Each row comes from the steps of one path. Every step used is in the known rows, and no mark comes twice. Write the path behind each row, first mark first.
In the rows, zero is written as 128.
Known rows
w a v m: 112 154 118 127 150 137 123 156 144 134 138 158 132 118 110 101 124 119 157 127 114 137 127 122 147 140 126 117 127 142 163 137 126 109 112 129 113 113 147
g w: 134 124 114 126 124 145 146 130 101 145 148 124 115 101 120 118 133 127 143 132 114 114 130 100 141 130 126 142 118 158 148 151  99 142 103 128 114 151 110
w a: 124 137 118 141 135 134 144 116 130 136 131 142 110 114 119 125 145 112 151 121 119 137 151 132 128 135 111 127 111 136 131 144 103 120 112 120 123 127 132
g v: 117 138 126 124 111 143 169 132 118 146 140 160  95 106 124 121 129 123 132 128 112 129 109 113 135 136 116 152 117 115 145 147 101  97  98 109 125 143 118
h t p k e: 126 119 103 126  92 168 125 117 137 142 136 142 136 136 124 120 121 124 141 129 133 147 115 120 134 100 131 141 153  90 127 148  94 142 162 117 119 142 128
k e w t h: 139 116 108 139 119 162 121 132 138 160 139 112 158 127 134 125 112 115 131 118 136 137 122 105 117 129 133 143 154 125 113 130 102 120 168 126 149 143 104
h t w a v m: 123 150 116  92 161 147 118 174 140 137 135 145 161 126 110 102 123 133 169 123 128 139 133 127 149 149 123 116 140 137 140 143 137  99 145 123 139 117 142
p k e t h m: 109 142 111  99  99 185 119 134 117 171  99 119 135 134 156 112 115 145 136 132 147 140 132 134 142 113 127 114 157 136 111 155 102 158 174 102 129 117 156
c x h t p k: 150 153 119 146 117 138 122 126 112 144 149 125 133 126 112 131 138 113 130 122 160 142 122 108 136 102 124 155 121  98 142 148 104 108 122 107 114 146 116
h t e w j m: 138 117 102 131 162 182 139 146 149  98 155 101 116 110 137 119 127 144 117  98 127 135 115  56 130 130 121 173  94 168 123 147 127 160 148 117 134 143 103
k e t p: 128 102 115 106  89 162 139 125 138 130 126 159 134  99 156 101 136 106 139 141 108 126 112 128 132 102 141 131 157 116 110 134 108 126 145 121  99 153 127
g w t p k e: 129 111 106 139  96 145 105 113 125 169 156 150 141 154 117 123 134 134 156 143 108 129 120 114 129 114 152 142 169 116 153 144  81 128 149 149 121 151 121
e w j: 137 137 120 146 153 140 141 143 136 129 142 119 127 102 126 121 135 139 123 114 114 120 125  89 113 127 122 148 112 158 118 160 113 141 142 128 136 145 108
h t w g: 140 129 122  97 144 140 145 133 111 131 138 132 148 116 101 131 148 133 150 123 121 122 149 119 125 144  96 137 109 151 104 167 130 101 138 112 150 126 118
e t h x: 132 120 101 110 131 169 175 141 109 125 117 135 126 115 125 123 154 124 124 132 140 130 131 128 141 110 112 121 126 133 107 142 121 142 122  93 119 154 134
w t e: 131 120  91 161 134 147 141 137 127 156 152 153 115 127 122 141 137 139 140 135  99 118 122  91 109 129 138 157 126 148 148 127 105 107  99 129 155 142 128
e t: 121 114 115 110 120 162 159 135 113 134 130 150 114  91 144 116 144 139 140 141 117 119 134 119 135 119 112 124 128 147 117 141 115 131 109 112 132 144 128
e t w p k:  95 126 117 101 116 149 135 132 112 172 103 145 113 128 140 130 136 166 171 152 120 131 146 141 165 121 107  97 143 145  99 119 119 106 122 126 177 148 135
x h t w a v: 152 142 115 108 166 143 120 143 126 139 127 139 133 122 147 103 149 103 151 114 138 149 158 120 137 133 127 130 131 141 120 133 119  67 145 115 129 111 134
j m: 129 116 112 133 128 155 162 128 118 128 148 151  93  95 109 120 143 111 136 126 115 136 124 100 139 128 113 137 128 136 115 123 119 132  95 140 121 137  97
v a: 132 138  95 132 138 146 168 167 115 149 140 135 109  87 111 136 147 111 141 138 106 118 121 107 125 129 137 128 131 145 112 152  95 126  92 125 124 143 114
w t h m j: 122 115  92 123 138 154 138 147 102 144 111 101 153 121 104 136 143 127 130 137 133 115 130 105  84 141 109 125 165 153 135 152 120 115 144 128 144 142 143
x h t: 146 126 111 123 126 157 137 123 108 133 144 117 121  88 138 129 146 112 119 118 142 126 136  99 127 119 120 151 121 139 132 146 111 109 120  95 121 128 113
a v: 130 135 102 139 141 150 154 155 123 139 136 169 114 110 127 102 126 114 140 137 112 136 124  94 133 118 129 134 136 137 138 130 111 109 100 136 123 136 131
p k e t w j: 123 134 112 126 131 147 125 138 125 182 125 165 100 136 152 125 150 154 157 127 107 137 131 135 120 103 144 116 153 133  73 160 103 139 180 128 154 115 140
t w: 139 136 118 125 136 133 157 148 109 163 131 152 119 106 113 124 141 127 151 134 105 125 130 122 124 128 124 130 141 135  99 132 118 107 113 140 152 146 107
w p: 105 122 106 132 104 140 147 123 120 146 120 130 114 101 124 134 127 109 140 136 118 126 130 112 151 129 115 126 122 142 133 122 107 107  92 122 132 150 117
k e: 132 131 107 148 104 149 142 122 122 155 135 148 105 110 140 125 122  99 130 125 108 133 115 116 123 117 143 136 138 113 113 137  95 135 124 129 118 128 117
k p: 106 126 109 140 135 139 162 138 105 163 144 128 105 105 123 118 139 119 121 118 126 124 132 107 147 138 108 133 106 134 125 148 113 121  98 137 144 147 113
w p k e t h:  90 113 102 112  84 175 122 109 128 173  95 124 112 130 156 130 116 123 151 135 150 156 134 140 170 101 118 106 145 133 107 126  97 129 159  96 139 132 145
e t p: 124 102 119  99 110 157 154 137 131 119 128 157 139  88 134 101 151 127 147 147 114 118 124 121 134 107 115 130 146 138 123 138 121 118 123 117 111 167 126
w t h m: 127 130 103 116 121 158 132 155 116 164 129 118 172 120 105 126 134 127 139 132 137 119 131 109 112 143 120 138 158 152 139 153 109 111 139 117 139 135 128
e w g v a: 123 154 136 102 151 137 162 154 132 119 140 119 122 104 118 129 132 134 125 123 102 115 122 103 140 162 110 145  87 149 130 176 109  93 109 113 129 138 108
p k e w t h: 129 129 107 151 124 164 110 123 136 180 135 117 144 155 128 134 109 145 139 121 142 149 129 113 125 120 126 134 155 117 115 132  94 130 175 131 169 133 115
c x: 139 156 118 164 123 128 157 141 104 154 149 142 111 111 107 135 125 106 131 127 130 128 115 106 125 127 127 144 107 114 129 144 101 127  82 130 126 145 107
k e w g: 137 141 134 133 129 140 127 108 133 123 136 118 134 117 137 120 117 119 117 114 107 124 135 109 126 141 122 139 101 138 114 153 114 128 143 131 127 122 110
p k: 119 143 109 151 127 144 146 123 112 162 136 150  95 125 109 133 134 149 146 135 119 137 135 118 133 112 112 127 125 127 128 143 101 137 107 129 149 132 128
a v m: 116 148 109 129 138 147 136 174 128 144 146 162 131 102 109 102 115 125 144 137 109 126 104  99 145 127 135 127 142 141 156 133 133 114 100 135 120 127 133
k e t h: 125 108 108 109 101 176 144 128 125 155 116 133 120 101 158 114 127 103 137 126 141 141 125 131 137 105 128 127 148 134  96 139 104 137 160  95 115 131 131
x h t w g: 156 135 130 100 146 130 129 121 105 136 140 122 136 103 121 134 163 115 135 115 129 122 157 117 126 137 109 144 106 158 106 160 132  74 140 102 139 112 113

Which path is each row?
131 120 122  97 133 151 157 149 108 152 123 154 123  99 141 112 150 147 156 144 109 117 137 130 133 125 118 117 143 147  90 133 126 114 124 127 155 149 120 -> e t w
 96 134 103 151  89 146 121 103 125 175 114 138  95 139 139 142 111 119 142 133 120 147 125 126 156 115 134 117 137 112 122 121  88 126 124 130 140 128 131 -> w p k e
170 158 118 144 152 121 129 156 106 164 155 121 128 109 123 139 156 102 128 102 148 130 123  99 107 125 141 159 113 135 100 171 113  98 142 108 130 124 102 -> c x h t w j
121 117 104 146 116 137 131 127 133 158 150 169 141 140  91 131 150 146 158 148 111 131 128 116 117 113 121 136 162 114 145 138 102 103 123 143 148 156 126 -> w t p k
129 134 113 123 149 142 130 132 124 129 138 143 119 128 132  93 130 111 160 126 118 138 148 107 151 136 128 128 115 159 164 145  98 119 114 133 100 130 138 -> g w a v
122 133 118 114 116 157 131 131 113 181 117 163 104 137 155 121 132 156 156 140 110 138 133 143 137 109 135 108 157 117  79 132 104 134 155 135 162 126 134 -> p k e t w
104 135 102 132 127 176 118 121 137 133 117  85 128 142 146 137  91 174 132 126 140 137 131  86 169 129 107 144  93 149 150 120 111 141 126 108 176 157 130 -> h t e w p k
114 121 106 120 105 176 133 120 122 173 113 139 106 129 150 121 127 132 147 129 147 153 133 137 146  94 120 117 149 126 101 141  98 147 167  99 136 123 143 -> p k e t h
150 113 113 111 114 150 134 124 125 118 143 124 146  86 129 114 152  99 125 124 137 128 127 105 129 109 125 156 136 127 137 141 117  95 134  99  99 150 110 -> x h t p
135 143 125 142 154 141 135 123 137 115 136 113 124 120 130 126 123 146 121 118 100 117 138  89 130 140 112 158  69 174 138 145 129 123 115 121 146 139 121 -> t e w g
130 107 117 100 151 153 156 155 124 137 142 162 102  94 130 112 174 136 154 123 106 128 129 112 128 123 121 125 143 165  73 147 134 127 143 136 138 133 106 -> e t w j m
156 131 117 110 139 145 136 139 103 153 137 121 128  95 136 127 151 119 135 120 133 126 140 114 125 126 125 143 136 138 104 136 122  91 133 108 143 132 104 -> x h t w
133 127 118 120 107 173 115 119 146 125 132 114 157 138 138 111 101 145 130 124 137 142 118 107 140 108 126 142 145  95 125 142 102 152 176 127 133 157 115 -> h t p k e w
126 151 134 146 131 141 115 100 133 143 133 122 120 147 130 131 113 148 126 117 113 137 143 117 136 129 115 129 102 130 116 154 107 138 151 135 147 113 122 -> p k e w g
141 159 122 123 125 142 128 134 103 146 125 116 128  91 143 117 141 114 112 125 120 111 136 107 121 134 134 141 132 152 139 145 114 109 108 119 112 122 123 -> x h m
127 149 121 153 122 157 123 115 129 156 130 125 111 138 145 122 102 150 126 123 118 140 125 110 137 118 131 130 131 110 113 133  95 156 144 142 154 134 116 -> p k e w
136 123 117 141 140 148 136 139 127 139 154 128 152 116 121 129 127 153 132 132 112 113 131  93 115 143 117 142 135 138 133 131 111 115 117 144 165 155 101 -> e w t
139 136 123 141 118 156 133 125 131 139 133 119 127 111 152 115 104 120 118 120 113 128 118 104 129 127 138 139 131 117 111 130 103 146 138 138 133 142 103 -> k e w
148 167 119 154 142 121 132 137  78 137 118  96 112 103 133 138 140 102  98 127 131 110 120  98  92 137 132 135 120 132 134 149 119 115  95 132 113 131 128 -> c x h m j
121 136 130 106 125 142 125 114 116 165 120 161 112 144 141 126 146 153 158 135 105 135 149 149 136 121 119 108 130 137  82 156 117 117 160 127 157 105 141 -> p k e t w g
137 116 111 131 141 156 136 144 130 150 142 108 163 116 114 126 125 136 137 124 139 127 133  99 121 136 108 144 141 147 125 134 113 112 145 122 161 156 103 -> e w t h
133 142 130 141 131 146 119 106 147 130 125 114 127 125 155 114 111 112 130 109 118 139 142 126 132 141 131 128 115 118 117 135  96 139 148 133 126 130 116 -> k e w a
122 131  99 128 115 178 151 121 114 154 112 142 106 152 142 130 139 132 125 128 142 151 128 141 149  94 130 112 139 104  98 141 101 162 154 101 128 131 149 -> p k e t h x
110 111 115  95  93 154 131 129 120 165 101 142 123 110 171 121 124 118 153 141 108 128 127 138 156 126 139 105 155 131  81 112 113 104 140 127 147 142 122 -> k e t w p
126 110  98 108 138 155 126 144  89 145 122  81 157 122 107 128 141 136 137 135 132 104 133  95  98 149 115 132 159 176 156 162 110 129 146 129 129 151 136 -> g w t h m j
138 123 114 149 121 154 121 127 135 151 151 129 147 126 143 128 113 131 125 126 108 122 119 100 112 139 144 142 151 115 119 126  98 124 141 148 154 142 102 -> k e w t
137 141 105 161 159 145 136 146 146 131 141 118 112 112 140 124 128 145 120 108 106 120 117  76 114 121 137 166  96 172 132 150 115 146 135 122 144 146 121 -> t e w j
122 155 128 152 133 147 108  98 144 148 122 120 112 153 147 122 111 141 141 113 122 152 151 135 139 130 123 118 117 109 120 136  90 151 157 137 147 119 131 -> p k e w a
104 144 159  62 128 129 142 154 121 141 137 163 136 105 116 115 145 163 155 135  96 110 117 146 153 158 104 126 113 150 131 168 152  73 126 101 145 121 132 -> e t w g v m
130 136 123 140 109 151 117 118 147 141 128 132 137 136 134 109 108 136 132 130 116 141 116 116 136 106 135 136 148  98 120 130 102 144 158 148 130 156 114 -> t p k e w
124 130 109 146  95 145 128 114 138 158 130 162 116 135 123 118 127 115 144 136 111 145 114 128 130  97 141 132 158  95 123 135  93 134 143 139 115 143 127 -> t p k e
148 130  99 139 133 161 133 124 118 133 143 115 105  99 153 132 137 118 116 114 132 128 128  86 128 115 134 168 103 154 143 132 113 113 115  86 126 128 124 -> x h t e
142 109 117 136 106 148 116 129 152 136 148 136 172 124 135 114 120 120 131 132 103 120 110 105 111 127 147 148 166 106 127 125 104 110 154 152 132 164  99 -> k e w t p
138 142 114 130 142 136 134 126  88 128 106 101 111  90 141 128 151 115 105 130 115 104 133 101  93 134 125 129 139 155 133 143 123 113 113 128 119 128 137 -> x h m j
125 142 132 140 121 142 106  99 163 133 119 128 137 151 138 107 117 126 146 117 119 151 139 140 140 118 126 124 133 100 127 131  97 138 169 141 124 141 128 -> t p k e w a
